What can hang from each mark:
j_544: j_933
j_933: j_223 j_435 j_924
j_435: j_821
j_730: j_544
j_275: j_730 j_933
j_64: j_730 j_821
j_109: j_933
j_821: j_109 j_275 j_924

Each row was made from one small tree. The marks that hang from a mark follow it in brackets, in the order of their numbers. Every link used is in the known rows. Write each row's tree.
Known rows:
j_933(j_223 j_435(j_821) j_924): [ 1.13 -0.54 -0.99 -1.78 -1.05 -0.09  0.36  1.68  2.35  3.65  0.98 -0.86
 -0.94  0.75  0.53 -2.01 -0.51  5.52 -2.81  0.06 -3.27 -1.17]
j_730(j_544(j_933)): [ 0.99  0.61 -1.82 -0.39 -0.48 -0.34  0.36 -0.73 -0.85  3.05 -0.24 -0.45
 -1.24 -0.30  2.42 -0.73 -1.73  1.76 -2.31  0.28 -1.68 -0.45]
j_64(j_730(j_544) j_821(j_275 j_924)): [-0.26  0.34 -0.93 -1.03 -3.00  0.04  1.96 -1.85  1.26  0.27  1.91  1.83
 -1.51 -2.31  2.03  1.17 -1.73  2.18 -1.54  0.39  0.07 -1.19]
j_821(j_109(j_933) j_924): [ 0.88 -0.92 -1.72 -1.52 -2.32 -1.42  1.59  1.16  1.32  2.13  0.35  0.62
 -1.70 -3.02  2.04 -0.64 -2.52  2.69 -3.11  0.51  0.91 -0.67]
j_109(j_933(j_223 j_435(j_821) j_924)): [ 0.97 -0.67 -0.50 -1.36 -1.15 -0.37  0.99  1.99  1.52  3.31  0.70 -0.70
 -1.59  0.05  0.74 -2.11 -0.33  5.04 -3.46  0.79 -2.72 -1.27]
j_730(j_544(j_933(j_924))): [ 0.52  0.38 -1.30  0.04 -0.77 -0.28  0.66 -1.19 -1.13  3.54 -0.18 -0.61
 -1.01 -0.62  2.13 -1.01 -2.41  2.38 -1.81  0.94 -2.02 -0.57]
j_275(j_933(j_435)): [ 1.37  0.00 -1.45 -0.76 -0.89 -1.23  0.00  0.90  2.98  3.64  0.88  0.70
 -1.83 -0.40  0.50 -2.03 -1.12  2.00 -2.15  0.11 -0.94 -1.07]
j_64(j_730(j_544(j_933))): [ 0.85  1.18 -2.15 -0.46 -0.87 -0.39  1.04 -1.21 -0.60  2.03  0.07 -0.16
 -1.48  1.39  2.03  0.48 -1.88  1.80 -2.40  0.18 -1.50 -0.22]
j_730(j_544): [ 0.09  0.57 -1.78 -1.27 -0.59 -0.81  0.64 -0.10  0.54  3.16  0.13  0.22
 -1.35 -0.96  1.88 -0.35 -1.82  4.91 -2.06 -0.09 -1.15 -0.74]
j_275(j_730 j_933(j_924)): [ 0.65 -0.51 -2.10 -1.18 -2.84 -1.00  0.32 -0.39  2.55  3.79  0.18  1.49
 -0.88 -1.38  0.95 -0.86 -1.96  2.92 -1.16  0.97 -0.95 -0.89]
j_933(j_223 j_435(j_821(j_275))): [ 1.68 -0.35 -0.88 -2.34 -1.56  0.61  0.46  1.41  1.63  3.32  1.12 -0.46
 -1.09 -0.69  0.99 -1.24  0.24  3.50 -2.77 -0.94 -2.81 -1.50]
j_933(j_223 j_435(j_821(j_109 j_275 j_924))): [ 1.15 -1.15 -1.24 -2.32 -2.64  0.35  1.56  1.63  2.57  2.01  1.32 -0.55
 -0.95 -2.50  1.27 -0.52 -0.72  1.82 -2.72 -0.78 -0.71 -1.24]
j_821(j_924): [ 0.98 -0.55 -1.58 -1.96 -1.94 -0.85  0.49  0.70  0.44  3.24  0.85  1.28
 -1.11 -2.31  1.79 -0.89 -2.12  3.98 -2.45  0.13 -0.42 -0.77]
j_64(j_730(j_544) j_821(j_109 j_275 j_924)): [-0.30  0.20 -1.37 -1.00 -3.48 -0.33  2.52 -1.07  2.34 -0.32  1.59  0.79
 -1.48 -2.83  2.18  1.61 -2.12  1.52 -1.39  0.35  1.43 -1.05]
j_275(j_933(j_223 j_435(j_821) j_924)): [ 1.02 -0.59 -1.09 -1.42 -1.07  0.23  0.44  1.69  4.23  3.85  0.98 -0.32
 -1.08  0.53 -0.05 -2.26 -0.92  2.57 -2.73  0.32 -3.01 -1.08]
j_275(j_933(j_223 j_924)): [ 0.83 -0.82 -1.05 -1.87 -2.42  0.64  0.49  2.25  3.69  4.57  0.51  1.21
 -0.88 -0.84  0.80 -1.49 -2.97  2.21 -2.44  0.43 -1.84 -0.93]
j_933(j_223 j_435(j_821(j_275(j_730))) j_924): [ 0.98 -0.60 -1.21 -1.91 -3.09  0.36  0.69  0.20  1.38  3.21  0.90 -0.18
 -0.62 -0.86  1.00 -0.71  0.31  4.21 -1.55  0.06 -2.64 -1.71]
j_933(j_223 j_435(j_821(j_109 j_275)) j_924): [ 1.15 -0.72 -0.99 -2.00 -2.19  0.47  1.26  1.66  2.42  3.17  0.94 -1.70
 -0.86 -1.02  0.90 -1.07 -1.00  3.73 -2.20 -0.35 -2.12 -1.48]
j_109(j_933(j_435 j_924)): [ 0.84 -0.11 -0.47 -0.16 -1.19 -1.61  0.79  0.39  0.09  3.84  0.65  0.18
 -2.11 -0.82  1.14 -2.12 -1.37  5.07 -2.74  1.22 -1.01 -1.38]
j_544(j_933(j_223 j_435(j_821) j_924)): [ 1.85 -0.39 -0.95 -1.04 -1.06  0.41  0.08  1.08  0.75  3.59  0.57 -1.88
 -0.83  1.30  1.05 -2.41 -0.27  2.45 -2.88  0.35 -3.82 -0.93]
j_435(j_821(j_109(j_933) j_275(j_730) j_924)): [ 0.70 -1.29 -2.35 -2.37 -3.15 -1.07  1.94 -0.71  0.57  1.14  0.25  0.53
 -1.16 -4.29  2.10  0.62 -0.44  2.37 -1.98  0.30  0.38 -1.03]
j_435(j_821(j_109)): [ 1.57 -0.27 -2.58 -2.72 -0.69 -1.22  0.42  1.02  1.90  2.36  0.06 -1.38
 -0.96 -0.36  1.27 -0.79 -0.80  5.32 -2.38 -0.73 -1.62 -0.49]

Write each row's tree:
[ 1.82 -0.57 -1.41 -0.97 -1.31 -0.15  0.57  1.64  1.60  2.74  0.26 -2.84
 -0.83  1.21  1.21 -1.88 -0.77  1.65 -2.68  0.10 -2.96 -0.70] | j_544(j_933(j_223 j_435(j_821(j_109)) j_924))
[ 0.50  0.17 -1.02 -0.55 -2.92  1.13  1.48  0.09  1.86  0.48  0.98  0.53
 -1.23  0.39  2.47  0.36 -1.69 -0.96 -2.76  0.80 -0.98 -0.58] | j_64(j_730(j_544(j_933(j_223))) j_821(j_924))
[ 1.35 -0.02 -1.25 -1.25 -0.13 -1.52  0.52  0.29  0.80  2.77  0.53 -0.53
 -2.04 -0.09  1.05 -1.99  0.73  5.28 -3.25  0.29 -2.07 -1.10] | j_109(j_933(j_435(j_821)))
[ 0.98 -0.01 -1.25 -1.61 -2.95 -0.88  0.86 -0.36  2.19  0.75  1.77  1.33
 -1.46 -0.49  1.59 -0.08 -1.39  3.71 -2.15  0.45 -0.21 -0.88] | j_64(j_730 j_821(j_924))
[ 0.90  1.17 -0.94 -0.43 -1.97  0.40  1.13 -2.18 -0.09  0.61  0.90  0.27
 -1.59  0.02  2.36  0.69 -0.96  0.05 -1.51  0.27 -1.62 -0.97] | j_64(j_730(j_544(j_933)) j_821(j_275))
[ 1.05 -0.94 -2.14 -2.70 -2.96 -0.29  0.87 -1.40 -0.34  2.23  0.86  1.27
 -0.53 -3.31  1.71  0.26 -0.09  3.48 -1.46 -0.14 -1.20 -1.06] | j_435(j_821(j_275(j_730) j_924))
[ 0.71  0.18 -1.64  0.29 -0.01 -0.84  0.98 -1.56 -0.63  1.95  0.65 -1.00
 -1.41 -0.76  1.72 -1.30 -0.11  1.31 -2.51  0.54 -1.87 -0.50] | j_730(j_544(j_933(j_435(j_821(j_924)))))
[ 0.77 -1.02 -2.92 -1.08 -2.42 -2.00  1.05 -0.27  3.81  1.36  0.72  0.08
 -1.23 -1.46  0.77 -0.72 -0.13  1.24 -1.62  0.32  0.09 -0.66] | j_275(j_730 j_933(j_435(j_821(j_109 j_924))))
[ 0.99 -0.34 -0.55 -1.10 -2.06 -0.16  0.34  2.01  1.97  4.35  0.93 -0.22
 -1.16  0.48  1.05 -2.00 -1.58  4.74 -2.58  0.36 -2.06 -1.31] | j_933(j_223 j_435 j_924)
[ 0.70  0.23 -1.03 -0.03 -0.38  0.49  0.84  0.07  0.46  3.13  0.17 -1.80
 -1.07  0.79  1.35 -1.70 -0.70  1.94 -2.70  0.60 -3.39 -0.73] | j_730(j_544(j_933(j_223 j_435(j_821) j_924)))
[ 0.91 -0.14 -0.86 -0.90 -0.39 -1.52  0.85 -0.02  0.19  3.13  0.67 -0.63
 -1.79 -0.50  0.83 -2.21 -0.27  6.02 -2.69  0.97 -2.31 -1.27] | j_109(j_933(j_435(j_821) j_924))
[ 0.89 -1.03 -0.92 -2.77 -2.04  1.82  0.92  1.24  3.19  3.88  0.95  0.84
 -0.54 -1.92  0.45 -1.15 -1.85  1.66 -2.20 -0.15 -2.85 -1.16] | j_435(j_821(j_275(j_933(j_223 j_924))))
[-0.27 -0.45 -1.71 -0.75 -4.31 -1.01  1.62 -1.35  2.27  0.12  0.71  0.94
 -1.00 -4.39  2.77  1.09 -1.16  1.58 -0.65  0.62  1.42 -1.28] | j_64(j_821(j_109 j_275(j_730(j_544)) j_924))
[ 0.69 -0.76 -0.69 -0.69 -2.39 -0.73  1.32  2.90  2.46  3.28  0.42 -1.00
 -1.75 -0.54  1.41 -1.48 -2.04  3.47 -3.10  0.85 -0.46 -1.21] | j_821(j_109(j_933(j_223 j_435 j_924)))
[ 1.89 -0.39 -1.71 -0.69 -0.75 -0.88  0.22 -0.79 -0.30  2.16  0.91 -0.93
 -1.19 -0.47  1.47 -2.05  0.21  1.37 -2.97  0.14 -2.21 -0.59] | j_544(j_933(j_435(j_821(j_924))))
[-0.24  0.55 -1.27 -0.77 -2.48 -0.74  1.69 -1.13  1.98  0.36  1.45  1.41
 -1.56 -0.74  1.94  0.58 -1.72  3.40 -1.85  0.71  0.13 -0.79] | j_64(j_730(j_544) j_821(j_924))
[ 0.66 -0.68 -0.85 -1.06 -4.45 -1.18  1.30 -0.67  1.66  1.14  0.29  0.31
 -1.34 -3.38  2.46 -0.26 -0.88  3.28 -0.94  1.30  0.40 -1.81] | j_64(j_821(j_109(j_933(j_924)) j_275(j_730)))
[ 0.80 -0.84 -2.39 -0.99 -2.06 -1.60  0.61 -0.87  3.07  2.04  1.07  1.01
 -1.23 -1.30  0.54 -1.10  0.32  1.79 -1.74  0.52 -0.80 -0.88] | j_275(j_730 j_933(j_435(j_821(j_924))))
[ 0.75 -0.78 -0.59 -1.80 -2.18  0.27  0.90  2.32  0.91  4.18  0.31  0.65
 -1.37 -1.16  1.57 -1.41 -2.47  4.13 -3.17  0.95 -1.77 -1.19] | j_109(j_933(j_223 j_924))
[ 0.83 -0.91 -1.35 -2.48 -1.87 -0.13  1.43  2.55  2.31  2.82  0.07 -1.21
 -1.12 -0.85  1.32 -1.01 -1.71  4.59 -3.15  0.44 -1.92 -0.87] | j_435(j_821(j_109(j_933(j_223 j_924))))
[ 0.70 -1.13 -1.01 -1.13 -2.82 -0.79  1.57  3.01  2.72  2.33  0.79 -0.05
 -1.93 -2.11  1.72 -1.09 -1.81  1.34 -3.62  0.54  0.68 -1.13] | j_821(j_109(j_933(j_223 j_435)) j_924)
[ 0.71 -0.90 -1.75 -1.36 -2.48 -0.33  0.42  0.88  4.13  3.27  0.54  0.02
 -0.87  0.36  0.25 -1.50  0.01  2.60 -1.89  0.56 -2.44 -1.12] | j_275(j_730 j_933(j_223 j_435(j_821) j_924))
[ 0.72  0.51 -2.53 -0.21 -1.63 -0.78  0.29 -1.49 -1.05  2.63 -0.69 -0.05
 -1.00 -0.31  2.75  0.11 -0.77  1.55 -1.51  0.56 -1.26 -0.48] | j_275(j_730(j_544(j_933)))
